Each row comes from the steps of one path. Every step used is in the known rows, and no mark comes twice. Write the path behind each row, first mark first.
Known rows
talolas, lese: [ -8   3   0   1   8   5   6  14 -19 -10   6   7  -5   3   2  -9   3 -10
   0  11   5   4   1   2   1  13  11  -1  -6   2  -5   3  -4  16   8]
bafided, lese: [-10   0  -3   1   3  11   4  11  -8  -7   4  -2  -2   5   6  -4   3  -8
 -14  -2  -1  -3   4  13  -9   1   5  -2  -3   5  -3   2  -2   5   1]
dumat, gumoz: [-1  4 -1  4 -7  0  2 -8  2  0 -5  2 10  8  7 -3  4  6 -8 -2 -2 -2 -5 12
 -5  5 -2  1 -6 -2  5  2 -3  5  1]
lesig, bafided, lese, talolas: [ -6  -1   0  -6 -13  15  -2  12  -8  -9  -2  -1   0  -2  -5 -11  -4  -6
 -16   0 -10   4   4  20   3  -5  16 -15  20   3  26   5   0   1   2]
lese, talolas, kebu, zaru, delu, genar: [ 19  -8  17   2   0 -10   0  21  24  -5   7   5  -7 -15  -7   5   8 -29
  25   7   1   5  -2 -15  16   9  15  14  21  -1  21   0   5   7   7]
fipe, zaru: [  4  -6  -2   0  10  -1   1   0 -20  -8   3   2  -4   7   0  -2   3   0
  23   3  -4  -9  -2   8  12   6   4   2  -7   1  -8   0  -5   9   1]
kebu, zaru, fipe: [ -2  -7   0   6  -6  -5  -2   0   8   2  16   5 -13  -5   6  13  10  -4
  -1  14   1   3  -3   0   9  23   1   8  -8   0 -31  -2   1   7   4]
gumoz, delu, bafided, lese: [-19   2  -9   4   5  16   3   6 -18  -4  -7   0  -6   3   3  -6   0  -5
  -9  -8   3  -3  10   2 -15 -26  -8 -11  -2  11  -9   2   6 -13   1]
kebu, zaru, delu, bafided, lese: [ -5  -6  -6  10  -1   3  -2  20   4  -5   7   1 -17 -14   4  13   1 -19
 -12   2   6   3   7  -3 -10   1   2   5   5   7 -18   2  10 -13   6]
lesig, bafided: [  0   4  -4   0 -14   7   2   6 -27  -9  -1   0  -3   4   7  -7   0   3
   1   3   0   3  -2  16   9  -4   0  -5  -7   1  13  -2   0   3   0]
zaru, fipe: [ -5  -3   5   2  -3   2  -2   1  -1   0  12   2  -8  -2   7  10   4  -7
   1   8   0  -1  -3   2   1  14  -5  -1 -10   1 -17   1  -1   7   1]
dumat, zaru, lesig, bafided, lese, talolas, gosamas: [  9   4   2   0 -13   6 -10  -3  23   4 -16  -3  -4  -2  29 -26 -14  19
 -24  -7  -2  14   1  17  -5 -10   7 -29  16  -3  30   7   2   0   2]
lese, talolas, kebu, zaru: [ 11  -3   1   0   0  -3  -4   5  -1  -9  -3  11  -1   1  -5  -2   8 -15
  -4  13   2   7  -2  -8  14  10  20   4  13   3   5   2  -1  19   9]
fevof, delu, talolas: [ -5   7  -3  -2 -10   2  10 -20 -22   0  -8   8   8   6   0  11   1   7
 -29  -9   6  -3   3   1  -8  -4 -22   8 -13   1 -17   3   2   2   2]
gumoz, fipe, zaru, delu: [  7  -6   2  -2  10  -4  -1   2 -12   0   9   0  -9   4   1  -4   1   0
  47   5  -4 -10  -3  -9   5  -3   0   4   3   5  -7  -1  -1  -6  -2]
zaru, delu: [  6  -1   8   1  -6   0   1   8 -13  -6   9   1 -11  -2   6   0   4 -13
  11   2   5  -3  -4   1  -2   4  -5   8  -6   3   1   1   4   2   1]
kebu, zaru, lesig, bafided: [ 11   0  -8   3 -18  -7  -4  -7  -9  -2   0   4 -16  -5  18 -14   4  21
  12   8   2  14  -2   7  23  -4   0  -5  -4   2  -6  -1  -1   1   4]
genar, delu, gumoz, fipe, zaru, lesig, bafided, lese: [ -5   4 -10  -9  11  -1  -1   6 -15  18   4 -14   0  -7  13 -24  -8  42
  39  -5  -7  -4   6   3   5 -26   8 -22  -2   8  -3  -2  -5 -13  -5]
dumat, zaru, lesig, bafided, lese, talolas: [  1   4   4  -2 -15   8 -12 -19   7   1  -9  -1  -6  -3  11 -15 -11  21
 -19 -13  -4  13   3  15   5 -12   9 -29  20   3  19   8   2  -6   0]
kebu, zaru, delu, genar, dumat: [ 11 -11   4   4  -5 -11   3  -5  18   4  12  -1 -10 -10 -18  15   6 -11
  19   1   2   1  -7   3   5  14 -12  22  -9  -5   5  -3   6 -12  -7]
gumoz, delu, genar, dumat, zaru: [ -4   1   5   2   1   2   1 -34   1   9  -6  -3   3   7 -14   3   2  15
   7 -18   5  -2  -5  10  -5 -12 -22   1 -16  -1  12  -3   7 -17 -16]
delu, fevof: [  3  -2   3  -3  -6   9   7  14   5  -5  -3  -6   0   4   3  -3   2  -7
   9  -4  -2  -1   2  10   7  -5 -12  10 -11  -3  -3  -5  -3   4  -5]
genar, dumat, gumoz, fipe, zaru: [  0  -5 -13   1   9  -5  -5 -30   3  11  -5  -1  14  12 -20   1  -2  22
  25   0 -10  -7  -9   6  -7   1  -4  -3  -8  -1   5   2  -7 -11 -10]
fevof, delu, bafided, lesig: [ -7  23 -14   1   0   7   1  -9 -21   7  -6  -7   4  10   4  18   4 -11
 -45  -9  -1   0   8  -2  -8 -18 -14  -3  -2   5 -16   5  -5  -3   0]
talolas, kebu, zaru: [  8   0  -6   7   5  -5  -1   9 -12  -8   2   7  -6   2   5   1  10 -12
   3  13  10   6  -2  -7   9   8  14  10  -6   5  -8  -3   0  19   8]
lese, talolas, delu, gumoz, fipe, zaru, kebu: [-10  -5   9  -8  13  -7  -3   5   4 -11   3  -2   4   9  -3   3  -9   3
  15   9 -12 -11   4 -16  17   9  16  -2  16  -8 -18  -7  -6   7   3]
kebu, zaru, delu, genar, dumat, gumoz, fipe: [  8  -7   0   6  -6 -14   1 -20  40  19   6  -3   6  -5 -15   9   5   7
  24  -3  -5   0 -10  -4  -5   6 -12  16   1  -5   9  -2   3 -25 -10]
lese, talolas, kebu, zaru, delu, genar, dumat: [ 20 -11  10   0   2 -12  -4   3  24   1   5   4  -4 -17 -30  10   4 -25
  20   6   3   6  -6 -11   7  14   8  13  11  -3  28   1   6   2  -2]
zaru, delu, gumoz, fipe: [  0   3   4  -6  -1  -2   2   9  -5   4   8 -13  -2  -4  16  -7   0   3
  26  -2   1 -11  -3 -12  -4   0 -14  11  -2   2   0  -5   4  -7   1]
genar, dumat: [  0  -1  -6  -1   2   3   0 -19 -16  -1  -2   1   2   6 -17   5   1   0
  -5  -1   3  -1  -7  12  -8   6 -12   2 -20  -1   2   0  -1   3  -7]
gosamas, talolas, delu: [ -5   4  10   3  -6   3   2  27  -1 -17  10   5   1  14   6 -16   8 -11
 -34   9   9   2   2   0 -11   3   7   6 -13  -4  -9  -7  -7  15   5]
fevof, delu, genar, dumat, gumoz, fipe, zaru, kebu: [ -1   1  -1   4   5 -16   0 -37  27  16  -5  -4  15   7 -25  21  -8  17
  31 -10 -11  -7  -4   1   4  -9 -12   1 -10  -8  -4  -2 -12 -11 -14]
gosamas, talolas: [  2   6   7   2  -7   0   1  13  -6 -13   7   0   1  13  12 -24   9  -6
 -12   5   6  -1  -3   3  -9  -7  -2   4 -15   2  -1  -3  -6  14   3]

Which path is each row?
[  3  -4  -1 -11  -2  -5  -8   8  -2  -1  -2  -6   0  -6   6 -19 -10  27
  26   3 -12  -1   6 -10  25  -1  13 -16  21  -6   5  -4  -5  -2   3]
lese, talolas, delu, gumoz, fipe, zaru, lesig, bafided
[  1  -3   1   4  -3  -4   5 -16  22   7  -5  -4  17   0 -15   7   0   3
   3 -10  -5  -2  -8  16  -7   9 -11   5 -12  -9  24   0  -3  -8 -12]
delu, genar, dumat, gumoz
[ -2   9  -2  -6 -10  -2   2   2 -12   4  -3 -12   9  -5   9   1   4   5
 -12 -12   5 -10   4   6   1   3 -17   9 -16  -2 -10  -2  -2  12   2]
fevof, delu, gumoz
[ 10   9  -3   4   7  -2  -8  12   3  -1   3  -1 -10  -4  -3  13   4 -35
 -18  13   0   9   2 -27   2  -5  19   1  27  10   6   6   4   0   9]
lese, talolas, kebu, zaru, delu, bafided, lesig
[ -1   8  -4  -2  -7  -5   4 -32  24  23 -11  -6  25   4 -19  10   1  16
  -3 -19  -6  -3  -4   7 -12  -8 -24   4 -11  -8  11   0  -8 -15 -13]
fevof, delu, genar, dumat, gumoz, fipe
[ -2  -4   9   6   1  -2  -5 -28  21  12   8  -3   0  -6 -12  28  -3   2
  -3 -11   2   1  -8   9  -5  18 -16  -1 -15  -7  -2  -1   4 -10 -15]
delu, genar, dumat, zaru, fipe
[  5   2  12   4  -6   0  -5 -10  -7  -2   5   0  -8   2   9   7   0  -2
  -3  -7  10   0  -5   3  -7   4  -7   4  -6   2  -1   2   8  -2  -1]
dumat, zaru, delu
[-16   6   0  -4  14   7  18  -1 -34   0   2  18   5   5  -6  -4  -1   7
 -18   8   8   6   1  -5 -16   1   4  -2 -14   4 -16   5   2   5   5]
genar, delu, talolas, lese
[  0   5  -2  -2   7   3  19  -2 -17   8 -11  11  10  12  16  -8  -2  14
 -25   4   7   2  -5   5 -23  -7 -13   1 -18  -3  -2   0   2   3  -1]
genar, delu, talolas, gosamas
[-18  -6  16   3   6   3  -4 -12  36  -5  -1   3   4   4 -27  26 -14 -10
 -40 -11  -4   6   3  10  -7  10  13  -7   9 -12   6  -1   1  -6 -11]
bafided, lese, talolas, delu, genar, dumat, zaru, kebu
[ -5  -1   0   2  13  -6   1 -13 -14  -8   5   3  -8  18   4   3  -5   7
  39   9  -8  -6  -4  -6  14  -8   2  -2  -3   3 -24  -5  -9   2  -2]
gumoz, fipe, zaru, kebu
[ 14  -4  -7   0 -16  -2  -5  12  26   3  -8   0 -12  -9  25 -30  -5  12
 -11  10  -6  16   3  13   8  -1  13 -16  19  -3  18   5  -1   5   9]
kebu, zaru, lesig, bafided, lese, talolas, gosamas
[ -8  -2 -11  -4   7   0  -4  23  -2  -2   7 -13  -6  -7  14 -18  -9  27
  22   1  -8  -4  11  -2  11  -5  16 -15   7   0  -6  -6  -5  -8   0]
talolas, delu, gumoz, fipe, zaru, lesig, bafided, lese
[  1  -7   0  -1  10  -4   8  -9 -18  -2   6   5  -6   4   0   5  -4   7
  34   4  -4 -10  -3 -19  -4  -6  -8   8   3   6 -12   1   5 -14  -1]
gumoz, fipe, zaru, delu, talolas
[-11   1 -11   3  10  11 -11 -10  15   5 -21   2  14  -4 -33  -2  -7  -8
 -18  -6   2   4   4  -2 -28 -21  10 -22  10   9  31   9   6 -10  -4]
genar, dumat, gumoz, delu, bafided, lese, talolas, kebu
[ -6  -4  -3   8   4  -4   4  -8  -5   0   9  11 -14  -4   0   8   8   1
  10  19  11   4  -1 -27   1   1   2   5  -8  11 -23  -1   9   2   5]
gumoz, delu, talolas, kebu, zaru, fipe
[  1   3  -6   1  13   2  -7   3   4   8 -10  14  -2 -10  -3  -3   0   0
 -19   1   7  17   9 -13  -5 -20  20 -22  12   9 -13   7   1   2   8]
genar, delu, bafided, lese, talolas, kebu, zaru, lesig
[ -4  -7   3 -12  11  -1  -1  13  -1  -3   2  -4  11   4  -5  -4  -2   6
   9   3 -11 -12   5 -11  12  13  12   1  18  -7  -6  -5  -5   4   4]
lese, talolas, delu, gumoz, fipe, zaru
[-14  -3   1  -8 -11  12  -2  37   3 -11   3  -9   6 -10  -3  -7  -7  -5
 -29   0  -7  -2  11  13   3  12  22  -9  19  -6  20  -2   2   4   4]
lesig, bafided, lese, talolas, delu, gumoz
[  4   7  -5   0  -7   0  13  -6  -6   5 -15   5   8   6  17   1  -3   6
 -37  -2   8  -1   1   3 -17   0 -22   7 -15  -5  -6   2   0   8   4]
fevof, delu, talolas, gosamas
[ 11  -8   6  -4   6   1   1  16  12   2   8  -9  -9  -1  -2  -5  -1  -4
  58   0  -7  -9   1  -8  10 -11  -8  12   3   1  -6  -4  -3 -11  -8]
gumoz, fipe, zaru, delu, fevof
[  3   6   6  -1  -9   0  10   1   0   4  -3  -1   7  -1   2   9   7  -6
  -3 -15   1  -3   3  10   8  -3 -17  11  -8  -5  -3  -2  -6   5  -2]
fevof, delu, genar
[  1  11  -3   1   0   0   7  -9 -24  -3 -10   9   7   2  -2  12   1  -5
 -22  -1  13   1   3 -11  -8  -8  -6   6 -13   5  -6   2   1  14   4]
fevof, delu, talolas, kebu
[-21  -1  -8   6   9  16   1  27  -8 -14  -3   6  -1   1   0  11  -5 -19
 -46  -2   5   1  13   4 -15   2   8  -7   1  -1 -16  -1   2  -5   4]
talolas, delu, bafided, lese
[ 16  -5  10   9   1 -12   3  26  14  -6  12   2 -13 -15   3   7   9 -25
  30   8   9   4  -2 -15  13   9   8  19   1   1   8  -4   5   5   4]
talolas, kebu, zaru, delu, genar
[ -1  -2  -6  -6  12  -3   2   1 -14   1   4 -11   6   5  13  -9   0  15
  38  -1  -8 -17   0  -5  11   2  -4   5  -3   2 -12  -7  -4   1   0]
delu, gumoz, fipe, zaru
[ -4  -9  -3   2  13  -6   2  -8  25   7   0   1  18   6 -25  12  -2  12
  18  -3 -12  -6  -3   2  -1  10   3   4  -1 -12   6  -5  -8 -14 -12]
talolas, delu, genar, dumat, gumoz, fipe, zaru
[ 11  -1   6  -5   1 -10  -6  13  13   2   6  -6  -1 -11   3  -7   4  -9
  25   9   2  -2  -2 -29   7   6  11  12  20   4   6  -3   5   7   9]
lese, talolas, kebu, zaru, delu, gumoz, fipe
[-12  -2  -4  -2   3  17  -2   9  -2  -8 -10   4   5  -3  -4   3  -6 -19
 -32  -8  -5   0   9   6 -10  -5   4 -14  19   2   3   7   2  -4   5]
delu, bafided, lese, talolas
[ 11  -1   5  -5  -3   4   2   7   8  -2 -12   4   6   7  14 -16  -1  -9
 -17   5  -3   1  -4  10  -4   7  -2  -3   9  -7  18   2  -2  16   6]
lese, talolas, gosamas
[  7   8   0   4 -17   0  -9 -24 -12   1  -7  -1  -9   3  22 -11  -6  29
  -4  -9   6  12  -3  12   9 -13  -5 -17  -7   2   7   1   3  -3  -2]
dumat, zaru, lesig, bafided
[  3  -1   5   0  -3  -6 -10 -17   4   9   4 -15   0 -10  -5  12  -7   8
  -2 -14  11  -7  -8   4 -15  14 -17   7 -19  -2   9   0  13  -9  -9]
genar, dumat, zaru, delu, gumoz
[ 18  -6   9   1  -2  -8  -8  12   5  -7   6   9 -10  -9  -8   0   7 -25
  10  14   7   7  -3 -16   8  11  19  10  16   4  10   4   6  13  10]
lese, talolas, kebu, zaru, delu
[ -5  12  -4  -8  -6   0   3  -7 -12  12  -4 -12  13   3  12  -4   3  15
  -1 -12   1 -11   3  -4  -1  -5 -22   7 -10  -1 -15  -5  -5   2   1]
fevof, delu, gumoz, fipe
[-12  12  -4  -3   5  13   0  10  -9  -7  -4   2   5  11  -4  14   0 -23
 -59   3  -8   4   8  -7  -3  -1  13  -8  24  -2  -3   4  -4  -3   4]
lese, talolas, delu, bafided, lesig
